Each row was made from one small tree. The marks that hang from a mark follow it in brackets, in the order of their numbers. Every link used is in the known rows. Write each row's tree.
Known rows
J567(J962(J621)): [ 0.233  1.368 -0.524 -2.561 -0.390 -0.265 -1.824 -2.155  1.169 -0.187
  0.466 -2.378  0.650 -0.073 -1.062  1.676 -2.072 -2.491 -1.355  0.365
 -0.137 -2.650]
J985(J243(J455) J518): [-1.271 -2.214  0.910  3.861 -2.005 -2.191  1.972 -2.368  0.685  0.078
  0.438 -1.692  0.816 -6.108  0.653 -2.621 -2.864  3.226 -1.184 -2.585
 -1.684 -2.093]
J621(J399(J567) J962(J545(J243(J985)))): [ 1.831  0.769 -1.043 -1.794  1.243  1.326  1.361  2.092 -3.011  0.256
 -1.608  3.179  1.877  1.563 -0.862 -0.932  3.348 -0.301 -0.203  0.705
  1.979  1.916]
J399(J567 J621(J962(J545))): [ 3.308  0.002 -0.106 -0.847  3.031  5.172  2.623 -0.037  1.197 -1.306
  2.742  1.451  3.638  0.889  0.760 -0.616  0.016 -0.366  1.038  0.157
 -0.106 -1.315]
J243(J985): [ 0.199 -2.222  0.575  0.013 -1.672 -1.686  2.916 -1.957  3.725  1.207
 -0.072 -1.849  1.609 -2.513  0.224 -0.979 -0.893 -0.409  1.045 -1.974
  0.201  0.615]
J962(J545(J243(J455)) J621(J399(J567))): [ 0.815  1.570 -0.301  0.827  0.373  0.097  1.384  1.732 -3.853 -0.232
 -0.146  0.377 -2.081  0.770 -1.186 -0.328  3.992 -1.614  0.450  0.721
 -1.084  1.253]
J399(J567): [ 2.231 -2.075 -0.103  0.380 -1.608  3.681  3.108 -2.274  2.922  0.191
  1.276 -2.457  0.900 -3.963 -1.084 -0.903 -1.101  0.277  0.420 -2.753
 -1.127 -1.399]
J399(J567 J621(J962(J545(J243(J455(J518)))))): [ 2.651  1.148  0.236  0.942  2.782  4.710  1.910  1.354 -0.668 -0.731
  1.929  1.923  0.698  1.050  0.554 -0.443 -1.289  2.310  1.136 -0.575
 -1.137  0.267]
J962(J545(J243(J455(J518)))): [-0.158  0.070  1.350  1.645 -1.194 -1.087  0.102 -0.727  0.118  2.630
 -0.051 -0.964 -2.711 -1.411 -0.818  1.537 -0.992  3.329  2.228  0.384
 -1.128 -0.167]
J399(J621(J962)): [ 1.521  0.223  1.271 -0.608  2.866  3.781  1.808 -0.563  2.720  0.023
  2.666  0.239  2.452  0.857  0.609  0.022 -3.382  0.992 -0.563  0.129
  0.823 -2.693]
J455(J243 J518): [ 1.611 -2.084  0.372 -0.111  0.252  2.778  0.182 -2.474  4.531  1.523
  0.891 -3.821 -0.741 -4.775  0.011  1.115 -3.210  4.000  2.590  0.003
 -1.403 -4.665]
J567(J399(J621)): [-0.207 -2.536  0.741  0.413 -0.540  2.837  0.714 -0.893  2.538 -1.119
  2.544  0.874 -0.020 -1.340  1.843  0.892 -0.692  0.817 -0.897 -0.666
  0.794 -1.832]
J399(J621): [ 0.612 -1.274  0.979  1.233  0.796  3.444  2.957 -1.235  3.627 -0.449
  2.552 -0.605  1.648 -1.356  0.653  0.320 -2.530  0.298  1.083 -0.767
  0.454 -2.600]
J567(J399): [-0.244 -2.772  0.888 -0.671 -2.524  0.541 -0.506 -2.087  2.527  0.722
  1.250 -0.917 -1.380 -2.639  0.551  0.963 -0.522  1.504 -1.567 -0.599
  0.233 -1.866]
J567(J962(J545(J243) J621(J399))): [-0.884  2.637 -1.264 -2.464  0.320 -0.647 -3.164  0.409 -3.452 -0.216
 -1.754  1.099 -0.177  2.311 -1.752  2.994  2.037 -2.806 -0.584  3.027
  1.831 -1.177]
J545(J243(J455(J518) J985) J962(J621)): [-1.376  1.373 -0.541  2.432  1.426 -2.361 -0.273  0.911  1.492  0.663
 -2.873 -2.028 -1.571  3.255 -2.158 -1.732 -1.734  0.176  0.815 -1.040
 -0.829  3.889]
J243(J455 J985(J518)): [-1.231 -1.121  0.907  1.946 -3.726 -4.774  2.183 -0.606  1.857 -0.720
  1.326 -1.606  0.346 -4.806  2.609 -3.570 -1.939  1.151 -0.340 -3.363
 -2.298  1.508]
J567(J399 J962(J545(J243(J455)) J621)): [-1.526  1.121 -0.048 -2.145 -1.771 -2.020 -4.915  0.698 -4.201  0.190
 -0.487  0.533 -2.797  1.456  0.371  2.413  2.177 -2.078 -2.006  1.659
 -0.199 -0.074]
J621(J399(J567) J962(J545)): [ 2.819  1.503 -0.222 -2.849  1.099  1.351  1.734  0.651 -0.865 -0.152
  1.076  2.264  1.107  0.931 -0.426 -0.135  1.775  1.041 -0.941  2.004
  0.845 -1.376]
J545(J243(J455 J985) J962(J621(J399(J567)))): [-0.957  1.398 -1.258  1.879  0.653 -0.503  1.670  3.524 -1.975 -0.923
 -2.648 -0.365 -1.075  3.133 -1.730 -3.401  2.051 -2.518 -0.840 -1.339
  0.174  4.560]

Which tree is each row?
[-0.038 -3.482 -0.582  0.571 -1.438  0.052  0.286 -1.465  2.825 -0.461
 -0.124 -3.024  2.992 -6.191  2.076 -2.537 -0.628  0.227  1.863 -1.775
 -0.970 -1.790] | J455(J243(J985(J518)))
[-0.593  2.015 -0.522  0.775  0.805 -4.715  0.800  1.600 -2.138  0.107
 -1.373  1.292 -2.080  2.052 -0.281  0.318  2.834  0.024  1.781  1.493
 -0.430  2.972] | J962(J545(J243(J455(J518) J985)) J621(J399))
[-0.474 -0.645  1.321 -0.160  0.753  0.006 -0.142  2.663 -2.042 -0.099
  1.103  3.345 -0.246  2.119  2.860 -0.540  1.683  0.379 -0.935  0.323
  0.826  1.835] | J567(J399(J621(J962(J545(J243(J455 J985))))))
[ 1.021  0.940 -1.162 -2.819 -2.159  0.952  0.871  0.230 -1.322 -1.216
  0.581  1.691  0.277 -1.374 -0.248  1.163  1.774 -0.809 -0.754  0.961
  0.934 -1.794] | J621(J399(J567(J962(J545))))
[-1.166  0.229 -1.234 -2.781 -0.889 -0.450 -5.726 -0.595 -2.985 -0.295
 -1.710  0.758 -0.655  1.824 -0.519  3.385  2.313 -2.891 -1.519  2.107
  1.143 -0.552] | J567(J399 J962(J545(J243) J621))
[ 0.813  1.293 -1.605 -0.217  1.669  1.608  1.081 -0.082  2.046 -1.705
 -0.622 -0.950  0.566  2.551 -2.554 -1.413  0.415 -1.804 -0.824  0.697
  0.487 -0.095] | J545(J962(J621(J399(J567))))
[-1.419 -0.382 -1.714 -2.687 -0.977 -2.349 -4.791  0.029 -3.023 -0.684
 -2.327  1.381  0.432  2.120  0.135  2.271  3.416 -3.894 -0.750  1.301
  1.467  1.711] | J567(J399 J962(J545(J243(J985)) J621))
[-0.980  0.417 -0.699  1.666  2.238  2.470 -1.946 -0.704  1.421  1.248
 -3.168 -2.868  0.446  2.920 -4.164 -0.150 -1.293 -1.832  0.245  0.355
  1.253  0.425] | J545(J243 J962(J621))
[ 0.081 -0.460  1.462  0.908 -2.345 -4.394  3.521 -0.854  3.674  1.114
  1.275 -1.762 -2.040 -2.809  1.509 -1.279 -3.016  3.322  0.936 -2.471
 -2.339  1.400] | J243(J455(J518) J985)
[-1.425  0.905  0.755  2.724 -0.225  0.644 -0.663  0.350  1.752  2.188
 -1.660 -2.095 -3.171  0.710 -2.496 -0.269 -4.028  3.788  0.225 -0.682
 -0.301  0.450] | J545(J243(J455(J518)) J962)
[ 0.632  1.184  0.888  0.714  3.000  0.172  1.396  1.647  0.034  0.349
  0.996  2.322  0.917  2.459  1.488 -0.167 -1.380  2.097  1.635  0.437
  0.034  1.377] | J399(J621(J962(J545(J243(J455(J518) J985)))))
[-1.925  2.576  0.288  1.749  1.039 -0.161 -0.550  2.398 -1.539  0.683
 -1.747 -1.075 -3.028  3.462 -2.553 -1.036 -0.274 -0.486 -1.610  0.792
  0.515  0.953] | J545(J243(J455) J962(J621(J399)))
[-0.412  0.454 -0.809 -3.975 -1.033 -2.282 -4.574 -1.501 -0.855 -0.925
  0.299  0.493 -0.378  1.320  0.596  3.092  2.076 -2.663 -1.615  2.497
  0.228 -1.632] | J567(J399 J962(J545 J621))
[-2.450 -1.351 -2.112 -0.520 -1.630 -0.011 -4.231  1.088 -2.810 -3.425
 -1.207  4.187  2.746 -0.248  2.756  1.199  1.933 -2.169 -0.396  0.054
  2.191  1.152] | J567(J399(J621) J962(J545(J243(J985(J518)))))
[-1.110  0.420 -0.470  2.171 -0.263 -4.349 -0.722 -0.103 -1.775 -0.449
 -1.316 -0.867  0.681 -0.339  0.308 -1.697  2.053 -2.060  1.747 -0.601
 -1.635  3.017] | J962(J545(J243(J455 J985(J518))) J621)
[-1.787  0.499 -0.579 -2.296 -1.919 -4.059 -4.099  1.315 -4.088 -0.228
 -1.218  1.170 -1.670  1.825  1.215  1.424  3.262 -3.118 -1.403  0.812
 -0.017  2.263] | J567(J399 J962(J545(J243(J455 J985)) J621))
[ 0.216 -1.027  0.546 -0.544  1.997  3.401 -1.911  0.686 -1.033 -0.045
  0.820  2.927  0.866  2.127  0.954  1.354  0.824  0.836 -0.735  1.541
  2.084 -0.787] | J567(J399(J621(J962(J545(J243)))))
[ 0.365  0.766  1.502  0.433  2.394  0.491  1.879  2.201 -1.152  0.768
  1.178  1.950  1.700  2.358  1.726 -0.961  0.050 -0.072  0.958  0.286
  0.576  1.224] | J399(J621(J962(J545(J243(J455 J985)))))
[-0.024 -1.521  1.587  2.740 -0.578 -1.519  3.489 -2.459  2.365  2.174
  0.544 -1.983 -1.684 -3.923 -0.685 -0.264 -3.803  5.037  0.062 -1.517
 -1.660 -2.131] | J985(J243(J455(J518)))
